Known rows, with every way that one mark hangs from another
H(X): [-0.31, -0.22, -0.09, -0.35, -0.14,  0.08,  0.02, -0.25,  0.03, -0.31,
 -0.22, -0.19, -0.18, -0.21,  0.17,  0.14, -0.24, -0.03]
H(X(Z(C M P))): [ 0.00, -0.18, -0.21, -0.44, -0.37,  0.18,  0.35,  0.03,  0.15,  0.36,
 -0.13, -0.48, -0.02, -0.32,  0.07,  0.17, -0.20, -0.01]
X(U Z(M)): [-0.06, -0.31, -0.11, -0.55, -0.06,  0.05,  0.25,  0.05,  0.04, -0.06,
 -0.45, -0.45, -0.17, -0.23,  0.38,  0.38, -0.18, -0.18]
Z(C M): [-0.20, -0.19,  0.01, -0.38, -0.24,  0.12,  0.40,  0.01,  0.05,  0.13,
 -0.37,  0.00, -0.14, -0.28,  0.22,  0.01, -0.06,  0.13]
Z(C): [-0.30, -0.10, -0.04, -0.19, -0.17,  0.12,  0.25, -0.11,  0.01, -0.05,
 -0.40,  0.02, -0.27, -0.22,  0.16, -0.07, -0.10,  0.15]
U(H(X)): [-0.34, -0.28,  0.18, -0.29, -0.23,  0.01, -0.06, -0.21, -0.04, -0.39,
 -0.20, -0.19, -0.21, -0.28,  0.23,  0.09, -0.28,  0.07]
U(X): [-0.33, -0.15,  0.08, -0.38, -0.03,  0.21,  0.19, -0.26,  0.11, -0.31,
 -0.42, -0.26, -0.15, -0.04,  0.24,  0.16, -0.21, -0.07]
X(Z): [-0.25, -0.26,  0.00, -0.18,  0.07,  0.17,  0.11, -0.13, -0.03, -0.08,
 -0.41, -0.37, -0.21, -0.21,  0.26,  0.16, -0.26, -0.18]
Z(C(P) X(U)): [-0.20, -0.09, -0.27, -0.25, -0.41,  0.18,  0.07, -0.20,  0.17, -0.36,
 -0.58, -0.16, -0.41, -0.20,  0.16, -0.02,  0.03,  0.12]
H(X(Z)): [-0.25, -0.30, -0.14, -0.32, -0.05,  0.14,  0.08, -0.22, -0.03, -0.22,
 -0.20, -0.45, -0.16, -0.24,  0.18,  0.20, -0.30, -0.23]
C(Z): [-0.34, -0.16, -0.03,  0.02, -0.02,  0.15,  0.09, -0.20,  0.05, -0.18,
 -0.52, -0.23, -0.24, -0.17,  0.17,  0.09, -0.21,  0.03]
X(U Z(C M)): [-0.04, -0.23, -0.21, -0.53, -0.21,  0.07,  0.45,  0.10,  0.03,  0.07,
 -0.43, -0.32, -0.20, -0.28,  0.28,  0.20, -0.08, -0.05]
H(X(U Z(P))): [-0.03, -0.13, -0.32, -0.47, -0.23,  0.05,  0.03, -0.08,  0.12, -0.10,
 -0.28, -0.66, -0.21, -0.16,  0.17,  0.42, -0.29, -0.10]
C(M P Z(X(U))): [-0.32, -0.17, -0.07, -0.15, -0.27,  0.19, -0.01, -0.31,  0.23, -0.48,
 -0.56, -0.34, -0.26, -0.19,  0.33,  0.21,  0.06, -0.04]
U(H(X(Z(C P)))): [-0.14, -0.13,  0.00, -0.21, -0.39,  0.11,  0.14, -0.05,  0.01,  0.11,
 -0.14, -0.47, -0.18, -0.33,  0.06,  0.02, -0.27,  0.10]
H(X(U Z)): [-0.14, -0.25, -0.29, -0.52, -0.13,  0.02,  0.07, -0.17,  0.00, -0.38,
 -0.28, -0.51, -0.25, -0.19,  0.24,  0.33, -0.26, -0.21]
Z(M P X): [-0.04, -0.28,  0.09, -0.39, -0.38,  0.15,  0.08, -0.07,  0.26,  0.13,
 -0.34, -0.41, -0.07, -0.26,  0.26,  0.19, -0.03,  0.03]
H(X(U Z(C))): [-0.14, -0.17, -0.39, -0.50, -0.28,  0.05,  0.26, -0.12, -0.02, -0.24,
 -0.25, -0.37, -0.29, -0.24,  0.14,  0.15, -0.16, -0.06]
X(U(H) Z(M P)): [ 0.04, -0.23,  0.12, -0.44, -0.26, -0.01,  0.13,  0.16,  0.10,  0.13,
 -0.43, -0.61, -0.16, -0.27,  0.36,  0.41, -0.24,  0.01]

Rows
[-0.27, -0.27,  0.03, -0.25, -0.29,  0.09,  0.19, -0.14, -0.12, -0.16,
 -0.14, -0.31, -0.22, -0.36,  0.12, -0.05, -0.25,  0.00] -> U(H(X(Z(C))))
[-0.03, -0.19,  0.00, -0.38, -0.52,  0.17,  0.27, -0.01,  0.23,  0.25,
 -0.31, -0.28, -0.10, -0.31,  0.15,  0.00,  0.07,  0.17] -> Z(C M P X)
[-0.10, -0.19, -0.22, -0.43, -0.47,  0.17,  0.21, -0.08,  0.22, -0.19,
 -0.55, -0.17, -0.29, -0.26,  0.23,  0.06,  0.06,  0.11] -> Z(C(P) M X(U))
[-0.15, -0.13, -0.03, -0.29, -0.38,  0.08,  0.04, -0.17,  0.27, -0.18,
 -0.41, -0.51, -0.18, -0.18,  0.31,  0.30,  0.11,  0.05] -> C(M Z(P X(U)))
[-0.20, -0.21, -0.22, -0.62, -0.28,  0.03,  0.34, -0.13, -0.01, -0.21,
 -0.09, -0.32, -0.18, -0.29,  0.27,  0.22, -0.01, -0.10] -> H(X(U Z(C(M))))
[ 0.07, -0.22, -0.26, -0.64, -0.29,  0.04,  0.16,  0.03,  0.19,  0.07,
 -0.25, -0.68, -0.09, -0.22,  0.24,  0.50, -0.26, -0.11] -> H(X(U Z(M P)))
[-0.31, -0.27,  0.28, -0.30, -0.02,  0.19,  0.16, -0.19, -0.03, -0.29,
 -0.37, -0.52, -0.13, -0.15,  0.29,  0.13, -0.32, -0.16] -> U(H X(Z))
[-0.03, -0.22,  0.03, -0.32, -0.09,  0.18,  0.21,  0.06,  0.14,  0.38,
 -0.37, -0.54, -0.03, -0.24,  0.26,  0.33, -0.25, -0.11] -> X(Z(M P))
[-0.16, -0.36,  0.08, -0.42, -0.35,  0.08,  0.32, -0.01, -0.06,  0.01,
 -0.10, -0.33, -0.08, -0.43,  0.19,  0.03, -0.22, -0.01] -> U(H(X(Z(C M))))
[-0.20, -0.02,  0.07, -0.40, -0.19,  0.30,  0.47, -0.12,  0.17,  0.21,
 -0.21, -0.47,  0.01, -0.12,  0.21,  0.17, -0.05, -0.05] -> U(X(Z(C(M) P)))
[-0.23, -0.21, -0.23, -0.31, -0.19,  0.17,  0.26, -0.17, -0.05, -0.08,
 -0.16, -0.31, -0.19, -0.28,  0.08,  0.01, -0.21, -0.10] -> H(X(Z(C)))
[-0.09, -0.37,  0.15, -0.49, -0.15, -0.04,  0.18,  0.09, -0.03, -0.14,
 -0.44, -0.45, -0.19, -0.31,  0.43,  0.32, -0.22, -0.07] -> X(U(H) Z(M))
[-0.06, -0.13,  0.08, -0.27, -0.19,  0.00,  0.00,  0.05,  0.04, -0.04,
 -0.46, -0.58, -0.29, -0.21,  0.29,  0.32, -0.29,  0.03] -> X(U(H) Z(P))
[ 0.02, -0.29,  0.19, -0.52, -0.53, -0.05,  0.01,  0.04,  0.22, -0.11,
 -0.40, -0.47, -0.19, -0.31,  0.35,  0.28, -0.02,  0.16] -> Z(M P X(U(H)))
[-0.38, -0.06,  0.02, -0.26, -0.06,  0.41,  0.39, -0.25,  0.12, -0.08,
 -0.36, -0.31, -0.08, -0.11,  0.22,  0.09, -0.10, -0.15] -> U(X(Z(C(M P))))
[-0.20, -0.28,  0.11, -0.32, -0.09, -0.02,  0.04, -0.03, -0.09, -0.31,
 -0.47, -0.44, -0.33, -0.24,  0.36,  0.24, -0.26, -0.06] -> X(U(H) Z)
[-0.10, -0.34, -0.12, -0.40, -0.34,  0.06,  0.14, -0.11,  0.19, -0.31,
 -0.53, -0.44, -0.21, -0.24,  0.30,  0.22,  0.02, -0.02] -> C(Z(M X(U)))
[-0.08, -0.11, -0.19, -0.18, -0.38,  0.09, -0.03, -0.15,  0.26, -0.21,
 -0.55, -0.56, -0.30, -0.14,  0.16,  0.22, -0.05,  0.09] -> C(Z(P X(U)))
